Each row comes from the steps of one walk. Every step used is in the known rows, and no mark comes twice. Write the walk behind each row, first mark first.
In the rows, 100 means zero.
Known rows:
G, R, H: [105, 108, 106, 102, 87, 106, 112, 114, 103, 96, 118, 103, 103, 102, 63, 106, 92, 71, 113, 102, 121, 112, 106, 99, 116]
R, X, Y, U: [85, 77, 103, 99, 118, 95, 84, 85, 110, 100, 104, 83, 100, 84, 96, 114, 97, 111, 80, 99, 89, 85, 96, 87, 99]
K, S, U, R: [112, 124, 84, 96, 91, 106, 113, 118, 100, 102, 91, 104, 101, 112, 106, 67, 95, 96, 129, 98, 82, 108, 100, 112, 96]
G, R, X, Y: [101, 94, 119, 94, 118, 100, 87, 90, 111, 97, 137, 90, 110, 93, 78, 97, 96, 94, 95, 98, 104, 95, 100, 96, 122]
Y, U, S, H, R: [112, 94, 89, 102, 91, 102, 93, 94, 76, 102, 71, 111, 92, 106, 110, 91, 100, 129, 100, 101, 83, 97, 112, 103, 84]
Y, U: [89, 89, 98, 102, 95, 103, 107, 91, 92, 102, 101, 101, 96, 99, 103, 116, 94, 88, 94, 103, 95, 115, 96, 94, 77]
H, R, L: [103, 116, 88, 111, 91, 107, 89, 101, 100, 103, 114, 100, 100, 111, 99, 116, 104, 103, 139, 104, 118, 123, 104, 94, 104]
K, S: [100, 111, 112, 96, 89, 94, 114, 97, 95, 103, 110, 128, 92, 111, 108, 89, 94, 101, 118, 103, 84, 119, 93, 103, 79]
U, Y: [92, 97, 107, 84, 96, 87, 109, 96, 92, 104, 94, 111, 98, 103, 104, 99, 91, 99, 89, 104, 110, 106, 87, 93, 89]
K, S, U, R, X: [120, 115, 98, 94, 99, 106, 103, 105, 123, 101, 104, 82, 103, 105, 93, 77, 97, 112, 133, 91, 82, 96, 100, 120, 106]
T, S: [97, 113, 114, 94, 87, 104, 125, 98, 92, 98, 116, 124, 98, 107, 106, 102, 102, 89, 105, 101, 106, 113, 92, 100, 79]
H, R, X: [112, 105, 119, 109, 97, 103, 83, 85, 113, 99, 130, 88, 104, 100, 95, 105, 100, 119, 122, 98, 112, 103, 102, 101, 95]
H, R, X, Y: [101, 102, 106, 108, 111, 93, 69, 92, 109, 98, 121, 93, 105, 92, 100, 97, 101, 128, 104, 101, 109, 84, 103, 88, 109]
X, Y: [83, 101, 92, 99, 104, 85, 103, 102, 90, 100, 109, 106, 100, 98, 112, 97, 97, 100, 86, 106, 106, 104, 92, 86, 96]
H, R, X, Y, U, S, K: [107, 82, 120, 106, 117, 89, 65, 98, 104, 103, 76, 92, 101, 93, 127, 120, 114, 109, 68, 100, 106, 92, 104, 97, 123]
H, R, X, Y, U, S, T: [102, 82, 123, 107, 124, 115, 61, 93, 104, 100, 88, 105, 98, 87, 103, 79, 113, 90, 84, 102, 86, 65, 111, 102, 118]
S, H, R: [113, 119, 82, 106, 80, 97, 95, 93, 76, 99, 109, 108, 94, 108, 103, 86, 92, 130, 115, 106, 106, 110, 117, 100, 84]
X, R, L: [106, 103, 95, 106, 109, 100, 120, 103, 111, 101, 117, 92, 106, 111, 98, 129, 102, 87, 125, 96, 122, 122, 96, 109, 102]
T, S, K: [103, 118, 122, 96, 82, 94, 124, 102, 86, 100, 111, 121, 96, 110, 128, 121, 111, 73, 86, 105, 126, 132, 100, 104, 96]
G, R, X, Y, U: [96, 77, 114, 97, 124, 108, 76, 86, 109, 99, 118, 87, 108, 85, 75, 111, 94, 90, 84, 99, 87, 87, 104, 89, 114]
H, R: [104, 114, 102, 112, 87, 101, 93, 99, 92, 100, 117, 110, 101, 108, 109, 97, 97, 106, 117, 104, 115, 115, 102, 93, 87]
K, S, U: [110, 111, 92, 93, 97, 89, 116, 125, 94, 101, 103, 122, 96, 110, 104, 83, 87, 98, 124, 106, 79, 110, 99, 94, 90]
X, Y, U, R, L: [81, 101, 62, 105, 105, 117, 87, 93, 102, 106, 76, 78, 100, 97, 103, 116, 109, 92, 102, 98, 96, 103, 98, 97, 113]
U, R: [96, 118, 93, 103, 83, 112, 113, 88, 101, 102, 107, 85, 103, 108, 109, 90, 103, 89, 109, 94, 115, 123, 92, 119, 90]
H, R, G: [94, 98, 109, 119, 91, 95, 104, 108, 104, 95, 121, 124, 101, 104, 87, 107, 102, 88, 114, 101, 110, 100, 103, 95, 97]
X, Y, U: [79, 86, 86, 101, 110, 93, 94, 97, 88, 101, 91, 103, 97, 91, 108, 106, 95, 97, 76, 107, 89, 96, 96, 78, 90]

Which walk is each row?
[82, 100, 69, 110, 93, 108, 91, 106, 103, 100, 65, 82, 99, 90, 87, 101, 102, 96, 86, 101, 108, 81, 103, 95, 113]
X, Y, U, R, H
[106, 105, 100, 76, 101, 91, 118, 126, 88, 99, 85, 126, 102, 102, 99, 90, 91, 95, 94, 106, 99, 86, 92, 83, 97]
T, S, U, Y
[115, 113, 97, 100, 100, 88, 68, 89, 94, 99, 104, 117, 91, 100, 98, 72, 95, 161, 115, 104, 76, 75, 119, 96, 101]
K, S, H, R, X, Y
[92, 106, 99, 99, 107, 104, 90, 82, 119, 100, 110, 67, 108, 93, 103, 90, 106, 112, 94, 91, 108, 92, 93, 113, 112]
U, R, X, Y
[111, 128, 77, 99, 79, 113, 125, 134, 105, 93, 84, 94, 103, 104, 80, 89, 102, 83, 119, 98, 119, 87, 104, 105, 115]
T, S, U, R, H
[108, 119, 66, 104, 83, 104, 117, 131, 108, 96, 86, 75, 104, 103, 80, 91, 95, 89, 119, 99, 122, 99, 105, 105, 118]
S, U, R, H
[100, 86, 117, 96, 97, 91, 113, 101, 89, 106, 75, 102, 94, 106, 132, 127, 109, 77, 69, 101, 107, 131, 94, 110, 98]
Y, U, S, K
[81, 99, 78, 104, 103, 110, 91, 90, 93, 103, 79, 86, 102, 94, 111, 93, 104, 95, 80, 99, 93, 94, 96, 98, 97]
X, Y, U, R
[82, 77, 99, 93, 115, 91, 100, 102, 91, 103, 71, 109, 98, 95, 118, 103, 105, 99, 69, 101, 83, 91, 88, 89, 96]
X, Y, U, S
[120, 84, 106, 99, 99, 104, 83, 81, 98, 100, 83, 88, 95, 98, 96, 101, 102, 144, 103, 94, 84, 84, 112, 112, 92]
Y, U, S, H, R, X
[98, 119, 85, 108, 75, 110, 115, 105, 108, 98, 94, 80, 101, 104, 84, 98, 103, 91, 113, 96, 128, 109, 99, 115, 106]
U, R, H
[108, 112, 95, 91, 95, 99, 126, 125, 91, 96, 110, 118, 102, 105, 102, 94, 95, 85, 110, 104, 101, 103, 98, 90, 91]
T, S, U
[93, 80, 110, 94, 102, 100, 113, 97, 95, 104, 80, 105, 97, 103, 113, 111, 102, 91, 89, 98, 90, 110, 86, 105, 83]
Y, U, S
[100, 111, 91, 103, 91, 111, 133, 126, 109, 92, 103, 115, 107, 104, 82, 95, 108, 68, 112, 94, 99, 87, 99, 110, 109]
T, S, U, R, G
[104, 90, 83, 106, 107, 97, 63, 83, 91, 99, 94, 88, 96, 87, 92, 98, 94, 148, 90, 104, 86, 70, 121, 87, 99]
S, H, R, X, Y, U
[97, 86, 116, 113, 109, 89, 134, 108, 115, 93, 123, 118, 107, 104, 85, 122, 100, 74, 100, 93, 112, 100, 96, 110, 96]
X, R, G
[101, 116, 121, 100, 92, 111, 108, 97, 91, 102, 115, 139, 87, 109, 106, 63, 100, 63, 117, 109, 84, 114, 108, 114, 89]
K, S, T
[95, 73, 121, 93, 119, 83, 90, 95, 107, 104, 79, 83, 99, 91, 125, 127, 112, 99, 55, 97, 101, 100, 94, 104, 118]
R, X, Y, U, S, K
[98, 73, 96, 86, 115, 89, 93, 85, 96, 100, 76, 86, 94, 89, 101, 99, 101, 138, 72, 95, 74, 74, 102, 104, 102]
R, X, Y, U, S, H
[111, 97, 131, 94, 104, 110, 101, 85, 116, 98, 145, 84, 109, 100, 72, 106, 94, 85, 112, 94, 107, 114, 100, 110, 109]
G, R, X
[90, 68, 115, 91, 125, 92, 90, 89, 112, 102, 84, 87, 101, 88, 104, 107, 105, 113, 75, 93, 84, 80, 87, 97, 106]
R, X, Y, U, S
